Every row comes from one small tree of marks. The marks that hang from a mark follow it in brackets, in the order of their numbers. Every link used is in the known rows. Which tree was each row made from?
In the rows, 128 means zero.
Known rows:
z_944(z_29(z_685(z_612))): [ 85 111 190 195 112 129 143 120 128 146 120 119 128 143 117 124 147 158
 133 116 184]
z_228(z_874): [131 143 135  87 133 111 124 113 135 174 105 136 118 158 115 137 130 138
  85 135 123]
z_484(z_228(z_685(z_29 z_612) z_874)): [111 117 109 124 174 124 122 142 125  59 130 118 120 145 108 122 145 131
 203 114 171]
z_874(z_228(z_484 z_685(z_29))): [124 137  61  32 132 124 128 130 100 109 146 160 112 105 147 128 119 143
 171 112  85]
z_749(z_336): [106 139 129  56 100 122 160 136 161 213 114 135 155 145 135 126 111 133
  89 140 153]
z_228(z_685): [125 138 147  52 141 116 143 139 130 185 128 127 136 154 129 132 111 171
 105 129 118]
z_874(z_228(z_484 z_685(z_612))): [119 140  72  33 137 123 127 136 117 109 145 148 119 106 148 127 122 128
 180 117  84]
z_944(z_29(z_685)): [ 96 120 195 164 109 123 149 112 137 189 117 130 123 149 120 126 144 180
  79 117 167]
z_874(z_228(z_484 z_685)): [130 149  81   4 135 117 133 128 127 151 143 159 114 114 151 130 116 149
 127 118  69]
z_874(z_228(z_484)): [115 154 117  28 114 124 128 108 138 165 130 171 109 126 154 124 131 129
 110 125  86]
z_336(z_749(z_612(z_685(z_29 z_228)))): [111 115 142 225  87 160 125 135 153  91 131 117 164 110 146 127 135  97
  77 141  97]
z_336(z_749(z_612(z_685))): [ 89 137 111 150 111 135 142 127 168 150 121 126 159 145 142 132 147 122
  41 142  76]
z_685(z_29 z_228(z_484 z_874) z_612): [147 119 112 180 111 140 111 114  98  65 131 115 114  99 117 121 145  71
 191 132 137]
z_685(z_29): [107 130 164 105 118 132 131 122 115 160 118 141 131 159 127 125 130 143
 131 130 154]
z_29(z_685(z_228(z_484 z_874) z_612)): [184 122 160 231 114 125 114 126 140 106 127 110 108  82 119 127 137  95
 137 128 123]
z_685(z_228(z_874)): [157 134 185 134 114 129 114 121 147 154 112 125 122 132 123 133 114 122
  78 141 127]
z_749(z_612(z_685)): [115 139  98 156 145 129 143 110 150 161 115 125 151 145 133 130 122 134
  51 137 131]
z_612(z_685): [138 134 169 163 134 117 131 122 137 201 126 137 128 153 132 132 125 151
  68 133 143]
z_612(z_685(z_29)): [134 121 150 189 131 125 126 124 110 159 129 138 128 145 129 131 128 144
 111 127 159]
z_228(z_685 z_874): [145 139  99  62 154 103 130 133 123 159 118 124 123 146 114 143 113 159
 101 128 101]
z_484(z_228(z_685)): [106 137 186  58 161 124 144 140 168 166 135 131 130 170 131 114 135 171
 110 122 155]
z_685(z_29 z_228(z_874) z_612): [142 112 157 192 112 142 102 130 111  74 118 117 127 116 116 130 121  93
 175 134 159]

Write each row's tree:
[143 132  34  77 151 109 133 121  85 110 135 124 110 119 111 133 140 131
 161 120  98] -> z_228(z_484 z_685(z_29) z_874)
[135 124  26 106 153 114 128 127  76  68 138 114 115 112 107 131 144 110
 214 119 113] -> z_228(z_484 z_685(z_29 z_612) z_874)
[125 137 137  66 175 111 133 134 160 141 125 127 117 162 116 126 137 159
 106 122 140] -> z_484(z_228(z_685 z_874))
[115 128  54  61 135 131 123 137  90  69 148 150 117  97 144 127 123 121
 223 111 100] -> z_874(z_228(z_484 z_685(z_29 z_612)))
[123 111 208 183  99 156 115 136 119  99 127 120 140 124 131 118 119 104
 178 135 174] -> z_685(z_29 z_228 z_612)
[160 140 140 123 112 127 124 106 135 146 126 125 110 115 125 125 137  99
  95 139 104] -> z_685(z_228(z_484 z_874))
[160 111 201 237 110 143 115 130 121 141 136 127 132 119 136 127 113 126
 105 133 162] -> z_612(z_685(z_29 z_228))
[ 84 125  90 177 107 142 137 128 141 109 124 127 158 136 138 131 149 114
  84 136  92] -> z_336(z_749(z_612(z_685(z_29))))
[185 118 106 234 121 128 112 111 103 106 140 123 106  93 123 130 139  93
 117 131 126] -> z_612(z_685(z_29 z_228(z_484 z_874)))
[152 132 134 152 114 133 117 113 126 107 128 116 115 107 121 122 142  77
 148 138 120] -> z_685(z_228(z_484 z_874) z_612)
[111 117 120 110 140 130 132 149  94 103 133 119 140 138 120 128 118 142
 202 122 149] -> z_228(z_685(z_29 z_612))
[120 130 105  46 133 126 120 144 112 118 131 159 124 122 146 137  98 164
 153 114 105] -> z_874(z_228(z_685(z_29)))
[131 113  74 209 100 152 150 134 154 114 123 109 177  90 140 125  94  94
  89 141 165] -> z_749(z_336 z_612(z_685(z_29 z_228)))
[116 128 161 197  89 153 130 133 181 131 128 115 163 119 149 128 130 105
  34 147  80] -> z_336(z_749(z_612(z_685(z_228))))
[150 145  53  49 153 101 139 118 112 150 132 123 110 129 115 134 136 138
 118 126  81] -> z_228(z_484 z_685 z_874)
[134 129  93  91 157 109 124 141 114 119 120 114 128 137 110 141 118 137
 154 127 120] -> z_228(z_685(z_612) z_874)
[110 121 100  75 134 133 115 152 103  77 134 149 130 115 143 135 101 141
 207 113 121] -> z_874(z_228(z_685(z_29 z_612)))
[132 102 192 249 104 134 122 121 133 103 118 105 119 109 108 132 134 129
 123 122 171] -> z_944(z_29(z_685(z_228(z_874) z_612)))
[148 125 179 163 114 135 108 128 136 114 114 115 127 123 120 132 117 100
 131 140 142] -> z_685(z_228(z_874) z_612)
[115 129 130  95 176 116 127 140 151 102 127 117 122 154 113 123 141 137
 159 121 156] -> z_484(z_228(z_685(z_612) z_874))
[166 118 154 224 110 141 124 116 109 133 150 127 120 103 137 118 136 104
 121 131 140] -> z_612(z_685(z_29 z_228(z_484)))
[ 97 128 179  86 164 130 139 147 159 126 137 121 134 162 128 112 138 150
 164 121 170] -> z_484(z_228(z_685(z_612)))
